(in the rows, 128 means zero)
Known rows, with every step that occurs:
R/T/L/A/W/Z: [101 150 119 144 105 108 122 168 144  94 118 176 127 134  55 155 195 109
 153 176 110  86  90 168]
T/L/U: [133 125 133 107 143 148 150 117 135  83  97 136 142 127 117 147 188 148
 161 150 152 146 123 177]
E/T/L/A/W/Z: [128 149 110 123  92 103 153 144 132  72 141 172 127 141  52 123 199 136
 149 195  98 113 113 189]
U/E: [105 133 181 121 104 181 136 109  94 143  95 117 151 117 128 109 175 151
 117 132 164 183 192 128]
A/W/Z: [113 130 165 117 124 181 126 110 132 133  87 136 109 133 107 132 202 147
 129 216 159 140 124 179]
R/T: [109 146 140 130 139 166  91 112 134 154  80 144 140 121 136 139 159 112
 119 152 157 183 164 146]
L/U/E/Z: [129  97 142 103  91 161 137 108 116 116 157 133 115  97  65 128 162 158
 123 142 198 199 140 125]
E/U/W: [135 112 134 103  98 194 132  61 109 136 127 151 117 118 112 131 133 142
  87 146 158 165 176 168]
L/A/W: [129 115 114 117 131 125 132  96 112 124  58 169 159 128 123 159 204 146
 102 197 160 118 140 184]
U/R/T/W: [ 85 106 177 154 130 202 103 112  79 154 100 180 145  98 113 148 166 106
 107 140 120 159 175 116]
T/L: [116 160 160 115 137 166 131 119 138  91  84 137 152 142 149 136 186 136
 140 152 140 164 154 158]
R/T/L/U/W: [124 103 123 123 119 145 118 113 123 119 116 171 127  88  72 157 119  93
 153 137 137 119 119 161]
L/U/E: [122  98 152 111 114 164 157 111  96 135 111 117 142 107 100 123 177 163
 135 134 184 166 154 143]
A/W: [125 124 153 106 149 168 112  84 104 155  60 151 145 131 145 141 180 138
 103 203 165 155 137 176]
W/A: [114 132 153 131 119 190 163 100 141 108  70 143 134 139 137 129 220 160
  87 179 182 166 166 165]
T/E: [ 97 147 175 126 132 171 148 101 116  97  44 142 149 125 157 128 192 166
 133 138 163 184 186 124]
L/U/R/T/E: [ 81  94 148 137 116 155 147 119  90 124  95 164 170  97  86 152 177 143
 151 115 157 162 141  95]
U/R/T: [ 96 119 155 135 112 176  97 112 111 167 108 158 169 111 122 137 165 107
 113 146 147 176 168 120]
U/L: [113 133 145 104 136 167 139 134 133 134 110 107 138 127 138 113 163 139
 155 162 144 146 186 148]
L/A/W/Z: [120 122 124 126 107 140 145 117 140 105  87 158 128 125  87 144 226 149
 127 213 158 109 129 191]
U/L/A/W/Z: [112 112 117 122 102 126 161 161 135 114 132 129 124 125  72 130 202 147
 161 210 134  67 135 173]
T/L/A/W/Z: [112 138 132 128 102 122 154 145 142  67 102 157 134 141  76 148 220 135
 149 195 129  84 109 183]
L/T/W/Z: [128 129 151 135 142 190 148 124 128 100  96 148  97 107  68 117 228 123
 144 150 137 146 176 149]
L/U/R: [121  78 137 112 123 177 155  95 105 130 108 139 163 107 115 142 205 151
 139 165 179 162 150 153]

Rows:
[113  86 121 124 124 161 124 112 108 161 123 157 164  99  90 152 175 117
 139 148 163 161 133 136] : L/U/R/T
[108 129 135 116  88 134 117 155 117 104 184 152 118 106  36 143 128 118
 150 110 148 182 106 103] : R/T/L/U/E/Z
[ 87 100 148 156  90 210 155 109  74 137 156 188 123 120  64 141 184 135
  62 131 127 143 153 114] : E/U/R/T/W/A
[156 108 116 100 108 144 149  93 110  94 137 169 123 101  74 122 128 124
 151 152 124 153 142 185] : E/T/L/U/W
[ 89 154 134 129 117 163 124 113 105 124 105 154 132 139 107 138 149 157
 120  97 136 190 159 109] : R/T/E/U
[ 91 151 148 132 105 157  97 119 140 104  98 175 115 112  97 148 144 129
 123 126 164 211 157  93] : R/T/E/Z
[121 125 133 123  75 173 183 111 112  88 135 143  98 118  30 111 179 148
 152 106 148 141 167 119] : L/T/E/U/W/Z
[101 128 141 128 110 133 134 159 101 125 140 136 145 108  67 129 142 123
 161  99 138 148 114 119] : R/T/L/U/E
[ 98 119  99 129  86 100 130 136  75 123 167 191 183 140  46 160 160 115
 105 139 101  92  95 136] : E/U/R/T/L/A/W
[120 134 122 120 127 110 142 122 111  83  74 171 166 138 110 155 198 133
 126 182 130  96 116 177] : T/L/A/W
[142 147 100 112 117  91 139 122  98  87 109 183 164 140  86 136 184 134
 122 178 102 128 126 190] : E/T/L/A/W
[118 135 113 120 145 133 119 141 132 110 111 153 138 118  96 151 158 117
 161 133 143 151 107 162] : R/T/L/U
[102 142 148 113 120 176 161  89 102 100  91 138 138 143 132 134 179 186
 119 114 158 189 175 129] : T/E/U
[116 106 139 132  96 157 133 142 153 101 144 152  91  90  40 147 137 102
 173 146 132 109 103 168] : R/T/L/U/W/Z
[124 111 119 132  82 165 212  96  88  80 107 166 126 131  37 120 187 155
  91 104 158 133 174 114] : L/T/E/U/W/A
[ 82 152 161 143 133 159 110 119 118 120  58 153 144 122 137 145 160 135
 140 119 149 185 170 111] : R/T/E
[137  67 123 126  97 186 185  76 125 112  90 163 110  98  85 144 182 147
  95 183 191 122 140 185] : L/U/W/A
[ 92 126 141 135  90 170 129  90  88 126 113 174 116 112  85 146 105 134
 109 100 137 166 168 113] : R/T/E/U/W
[113 104 145 109 117 159 163 114 108  96 125 144 170 117 105 148 201 141
 159 146 148 138 123 153] : T/L/U/R
[ 80 147 129 123 113 146 139 151 105 128 153 128 132 136  89 122 125 151
 153  96 117 155 162  95] : R/T/E/U/L
[ 90 121 110 122  82 119 196 163 108  79 156 139 119 138  41 125 186 189
 159 159 118  78 132 137] : T/E/U/L/A/W/Z
[120 118 158 112 111 150 165 142  91  97 127 121 150 117  91 126 174 154
 160 117 150 150 131 138] : T/L/U/E
[117 141 118 127 116 126 153 126 142  58  83 161 166 132 128 147 206 138
 133 147 139 127 159 166] : T/L/A
[ 94 140 140 106 113 160 171 134  98 102 139 112 135 140 113 112 152 182
 151 113 135 151 180 114] : T/E/U/L
[142  94 138 111 118 162 152  89 120  90 107 152 127  98  97 151 144 125
 148 153 154 121 129 178] : T/L/U/W
[132 172 141 105 126 145 128 112 126  96 121 151 142 144 124 112 163 134
 138 150 111 198 160 168] : E/T/L
[115 127 182 135 112 191 135 106  53 136 132 161 120 103  96  95 154 146
 104 129 112 197 206 131] : U/E/T/W
[123 119  79 101 110 132 166 130 128 103 161 124 145 141  97 120 176 165
 132 139 135 119 178 156] : E/U/L/A
